Each row was made from one walk, in order. Every step used is in the known rows, and no mark comes twice. Write each row's walk.
In the rows, 128 means zero.
Known rows:
c, t, m, p, n: [117 159 144 113  82 124 108 125 102 121 130 152 169 194 130  88  97 113
 150 139 134 127 214 152 112 143 142 129 143 148 121 129 125 110 125  72
 154 201  69 146 126 202 149 117]
f, p: [147 109 118 116 107 149 133 132 109 162 117 114 135 122 133  91  82 132
 102 149 130 116 121 141 179 139 128  99 161 127 168 141 168 131  95 108
 111 186 130 146 141 144 129 123]
g, u: [132 152 132 146 159  96 150 112 159 145 139 124 120 140  91 108 125 134
 133 116 119  84 120 144  95 115 102 108 109 102 127 137 159 130 121 118
 167 112 126  94 143 137 157 123]
g, u, j, p, f: [128 110 176 133 172 104 119  68 137 145 109 128 121 112 118 105 167  94
 107 119 142  99 112 125 180 101  98  90 109 143 155 157 142  99 160 143
  91  89 121 115 116 129 171 126]
d, e, b: [125 121 132 155 124 130  64 157 130 146 142  95 144 122 109  88 134 122
 128 135 125 111 111 154 101 135 128 119  87 108 145 130 126 113 128  88
 138 110  78 121 147  77 122 122]
u, j, p: [133 122 151 105 118 147 136 102 111 170 126 124 124 112 136 102 166 117
 110 144 149 123 100 135 201 101 111 105 139 156 136 144 159 148 140 127
  81 142 154 105 116 115 156 127]
b, e, d: [145 121 114 147  83 134 139 164  90 130 108 108 155 154 112 148  82 115
 118 144 115 120 141 136 115 123 159  74 115 116 133 123 123  96 116 131
 103 136 154 111 142  82  69  96]
g, b, k: [129 109 106 129 169  99 134 173 131 127 121 111 114 134 113 163 123 152
 145  99 122 138 115 127 127 132 143 148 120 119 130 134 151 160 112 150
 182  90 135 101 123 113 117 166]
k, b, e: [148 154 112 174  80 154 123 136 117 134 136 109 131 149 131 136 147 160
 141 162 103 156 105 124 130 134 131 149 101 114 113 118 133 124 115 132
 141 118 144 164 116  55 132 152]
e, b, k, p, g: [117 106 111  99 198 134 136 159 130 123 123 123 118  96 160 154 135 105
 121  98 126 144 164 111 169 152 139 161 138 153 127  87  95 158 130 158
 105 127 121 181 109  95 123 128]
u, j, p, g, b, e, d: [129  74 138 182  91 110 107 156 109 101 105 111 139 117 151 148 133 128
  79 126 140 142 127 102 167  92 144 122 118 134 111 105 129 105 163 181
  51 131 195  95 118 125  52  90]
j, u, g: [140 133 119 146 103 140 193 109 129 136 147 129  99  98 142 129 135 130
 133 163 133 185 128 122 110  80 106  82 145  77 156 137 116 143 129 105
 113 109 126 117 138  89 116 101]
n, p, m, t, c: [143 180 139  88 121 156 105  82 123 112 120 158 139 163 129  96 104 124
 157 141 131 117  35 149  55 146 138  74 137 132 103 145  78 103 137  94
 145 112 129  98 152 139 142 145]
k, p, n: [124 152 132 112 132 127 118 111 132 155 104 128 178 119 138  91 156  95
 109 185 141 122 150 130 211 181  92 166 123 154 130 105 121 143 120 120
 113 155 131 186 107 161 143 133]
c, t, m, p, g: [116 121 143 102 107 152 139 132 102 107 152 135 129 162 125 137  78 132
 151  77 128 135 182 137  73 118 147 132 173 147 119 106 104 116 120  82
 138 215  92 143 125 148 147  93]
c, t: [131 144 147  90 124 136 153 117  92 134 125 106 152 161 106 117 110  92
 135 119 124 134  95 165  74  97 128 120 146 100 142 128 169 127 121  95
 168 132 109 143 143 127 141 106]
n, p: [143 131 116  97 138 142 159 134 121 145 126 122 138 127 105  73 138 113
 133 124 150 109 131 131 182 132 115 128 146 134  84 146 121 122 134  97
 124 158 142 128 130 119 143 109]
p, m, t: [144 144 132  92 122 173 131  97 113 115 126 143 161 144 105 160 120 123
 160 141 144 119  75 136  52 158 139  83 118 131 146 133  92  92 105 119
 155  83 110 125 148 130 122 120]
u, j, p, g, b, k: [115  75 130 140 165 111 138 152 131 101 129 118  94 104 145 173 154 137
 112  93 147 139 116 101 179 105 142 168 146 148 125 118 135 161 143 161
 103 103 160  99  98 123 115 142]
c, t, m, p, g, b, e: [126  97 112 172  86 137 106 167 118  77 154 122 114 182 135 146 108 175
 137  42  99 150 180 113  54 104 148 168 141 122  88 109 119 108 139 133
 153 191 124 113 119 140 116 114]
d, e, b, k: [129 123 108 144 143 128  97 181 116 119 143 103 116 137 112 133 118 126
 138 112 113 112 141 149  99 134 163 112 105 115 147 141 110 135 119 102
 144  92  65 111 133  57 117 145]
m, t, c: [145 180 139  93 111 153  99  88 115 146 128 145 122 164 109 125  81 135
 150 136 111 109   4 179  22 135 141  38 155 116 134 129 117 134 120  74
 170 138 135  82 162 111 146 163]
f, p, m: [133 111 132 111 118 151 132 120 124 132 109 119 154 129 148 107  90 124
 120 163 139 130 132 118 164 159 130 135 125 141 183 141 136  99  90 133
 107 126 119 163 132 160 123 115]
g, u, j, p, m, t: [149 151 147 122 125 140 132  65 127 116 129 163 139 129 128 128 172 128
 127 129 150 101  89 128  84 108 116  62 111 137 131 153 119 105 147 151
 113  78 118  87 138 165 150 123]
g, p, n: [119 167 127 115 109 132 108 127 158 136 109 147 169 110 107  87 132 103
 102 181 143  92 150 138 172 167 114 177 119 139 126 116 137 133 135 140
  98 123 148 125 118 207 112 121]
u, g, b, k: [122 117  96 126 125  90 154 170 120 109 128 124  96 117 138 181 121 156
 131 117 125 178 119 108 122 117 144 155 141  99 137 134 127 177 119 138
 154  92 143 107 122  92 120 163]
c, t, m, p: [136 151 133  91  89 142 130 135  90 150 140 142 142 187 125 105  85 142
 164  83 113 141 190 160  74 116 139  96 155 146 118 144 142 132 117  87
 178 216  75 129 140 151 170 129]
c, t, m: [123 158 156  93 109 116 125 132 107 145 132 112 149 196 117 123 101 110
 164  72 127 142 147 147  34 103 154  99 131 121 134 127 176 118 108 104
 174 159  92 151 148 136 165 136]
u, j: [106 129 168 116 114 144 143 110 130 161 128 114 113 134 129 140 141 111
 137 159 119 112 105 145 172 117 114 120 134 135 146 143 166 129 114 112
 118 168 151 117 148  88 157 158]
d, e, b, g, p, n: [109 153 110 159  79 122  70 138 156 112 147 143 140  99 117  94 134 122
  93 182 129  89 160 124 124 153 149 187 105 125 110 116 126 117 140 122
  86 111 109 146 116 188  80 102]
e, b: [121 124 131 112 162 116  94 150 134 158 127 118 137 129 127  93 127 103
 142 131 131 132 133 144 129 129 142 114  96 122 139 122 153 124 135 122
 157 103 110 130 154 113 120 122]
k, p, g, u, j: [102 137 173 148 154 113 152  88 166 139 129 131 104 103 149 135 173 114
 105 127 113  95 135 123 173 110  74 151 135 137 121 112 147 144 138 153
  91 179 161 139 133 124 176 147]
n, p, g: [122 103 126 111 149 152 164 134 131 105 141 115 126 108 110 108 130 108
 128 111 162 105 128 111 173 134 126 163 167 139  92 109  86 106 138  89
  89 158 152 142 117 120 126  75]

Which walk is each row?
[127 111 146  99 135 137  97 117 115 154 121 136 137 158 111 131  88 130
 166  95 124 130 184 134 134 162 137  93 124 168 150 152  95  87 115  98
 151 170  77 150 126 117 170 143]  t, m, p, f
[131 133 105 166 142  92 148 130 141 112 115 148 131  93 183 122 176 120
 107 171 136 195 183  99 192 129  96 157 124 112 126 116 106 178 149 163
 116 101 124 157 102 162 105 146]  j, u, g, b, k, p, n
[142 162 101  86  93 178 140  97 131 108 141 172 134 112 111 177 119 151
 138 137 127 112  95 117  38 149 156 116 130 136 113 134 109 112 115 163
 128  86 139 131 134 174  96 113]  b, g, p, m, t
[124 125 106 107 182 111 129 178 122 135 127 120 110 140 130 139 113 114
 150 110 119 130 155 138 127 133 177 110 109 126 142 132 137 143 125 132
 161  85  92 119 139  87 114 142]  e, b, k
[119 129 136 149 140  86 132  98 144 149 152 149  80 110 158  94 172 132
 107 124 133 109 139 118 146  66 136  98 110 133 105 145 187 143 166 151
 100 108 130 105 126 152 142 111]  e, b, g, u, j, p
[137 110  95 164 142  98 174 157 135 107 137 129  83 105 146 166 140 159
 136 117 125 195 136 108 109  85 131 119 132  78 137 140 127 171 135 152
 156  70 131  94 126 100  96 144]  j, u, g, b, k
[122 103 112 131 164 142 110 164 126 112 137 106 122  90 145 149 140 117
 110 100 120 125 146 119 146 154 128 163 130 142 133  92  73 150 126 128
  92 137  96 173 105  70 123 127]  d, e, b, k, p, g
[100 146 153 157 113 102 171  88 157 138 158 135  65 138 127 159 141 142
 131 145 101  82 125 127 112  84 126 118 130 118 116 148 189 128 118 123
 131 153 150 112 147 118 156 141]  b, g, u, j
[136  88 112 166 115 109 107 172 117 114  97 107 161 112 145 152 119 130
  88 116 120 155 140 105 152 134 124 144 112 130 103  85 110 120 141 191
  90 147 189 147 119 121  58 101]  k, p, g, b, e, d
[138 104  97 177 112 132 109 161 140 121 137 100 119 153 111 138 140 171
 128 100 103 130 110 118 107 126 124 157 103 106 107 127 148 121 123 151
 160 121 161  97 126  99 110 140]  g, b, e
[161 136  97 135 137 138 155 106 124  99 119 167 130  94 176 173 171 150
 139 125 129 208 121  98  80 120 109  90 120 110 128 136  76 152 139 193
 144  60 118 136 126 132 103 150]  j, u, g, b, k, p, m, t
[133 101 143  97 173 135 130 110 123 135 105 114 146 123  96  92 135  83
 136 115 153 111 126 122 190 147 117 123 129 141 118 153  94  76 143 103
 118 116 117 161 123 106 146 111]  n, p, f
[150 122  93 143 161 105 170 142 135 144 118 136 102  82 180 141 170 149
 116 116 113 210 157 102 166 107  91 131 134 105 121 130 127 205 142 191
 137 107 142 146 110 106 125 163]  j, u, g, b, k, p
[123 131 113 131 163  91 109 146 139 128  98 130 158 120 150 122 160 114
 112 153 134 141 163 115 206 177 107 188 115 151 116 111 127 168 128 159
 139 119 132 163  96 168 126 166]  g, b, k, p, n
[122  81  98 136 164 128 141 178 124  95 139 130  98 119 122 173 100 167
 138  91 122 135 149 119 147 140 142 173 155 141 115 117  99 157 123 128
 157 137 131  97 105 127 107 133]  m, p, g, b, k
[109 151 171 154 136 102 148  99 160 153 132 128 101 136 121 122 156 123
 129 140 109  84 120 147 139  94  98 112 116 115 133 150 181 130 129 129
 133 151 144  90 157 118 173 157]  g, u, j
[118 114 126 133 125 134  67 122 150 127 136 125 119  85 101 128 127 119
 107 124 115 105 123 122 106 142 145 149  97 124 135 137 116  91 142 144
  98  80 100 160 122 119 102 115]  d, e, b, g, p, f
[126 155 129  88 133 150 126 124 164 139 109 140 159 105 118 118 128 126
 126 149 136 121 128 119 132 162 113 183  98 142 140 132 127 120 117 182
 114  75 152 130 123 171 119 124]  g, p, m
[135 134 128 118 124 126 117 109 114 136 121 128 170 122 121  75 146  96
 105 175 175 111 132 127 191 146 122 136 126 151 138 118 123 126 137  97
  92 102 123 130  94 185 124  86]  j, p, n
[123 137 122 123 104 144 122 123 113 130 129 148 158 141 117  91 107 123
 132 193 139 103 175 149 188 167 115 144 140 154 129 129 100 124 119  69
 132 180 101 121 116 177 130 107]  m, p, n
[131  81  95 181 125 138 124 168 146  79 146 105 113 132 121 124 150 157
 115  76 127 124 135  90 143 122 124 188 135 118  67 111  98 104 152 144
 110 141 177 109 111 117  96 102]  n, p, g, b, e
[106 114 169 171 123 119 148 100 157 123 133 128  91 113 146 120 125 124
  90 137 120  80 134 126 171  98 110 122 156 122 152 129 168 118 128 129
  75 193 151 116 148 151 152 126]  f, p, g, u, j
[150 166 118  82 114 176 121 105 137 122 118 166 166 112 104 144 131 132
 135 137 135 114  92 135  62 160 127 107 117 135 130 136 103 110 127 168
 128  82 136 111 142 171 110 126]  g, p, m, t
[134 183 149  92 117 157  94  78 125 121 122 148 137 170 125 137  85 132
 161 153 119 121  11 158  14 152 143  67 125 127 145 131  96 108 113  94
 164  95 126  96 155 126 137 158]  p, m, t, c
[ 95 128 178 162 145 111 152  98 171 118 143 125  91 122 123 148 147 118
 120 128 122  79 120 130 137  96 104 137 134 121 134 121 152 116 133 123
 101 153 153 104 144 122 161 128]  p, g, u, j
[128 120 159  91 128 133 107 109  92 136 117 133 148 177 113 122  87 108
 164  82 118 138 180 150  91 131 140  93 135 148 146 151 114  84 126  94
 165 170  58 160 130 133 170 129]  c, t, m, p, f
[119 116 119 133 102  88 124 143 132 133 128 119 120 100 136 137 138 156
 120 138 138 188  87 112 127 116 103 167 130  90 133 123 144 160 130 132
 148 109 161 118 134 118 128 142]  u, g, b
[127 155 120 138  90 125 145 105 118 146 154 122 107 119 136 165 129 158
 151 186 126 163  84 114 116 128 151 163 121 123 109 113 161 143  99 111
 158 113 141 204 114  94 124 133]  k, b, g
[126  69 105 147 158 114 132 175 131  95 123 111 102 113 139 161  93 149
 107  95 132 137 131 108 159 135 157 162 160 125 147 112 137 150 112 150
 126 132 142 127 115 145  95 136]  f, p, g, b, k
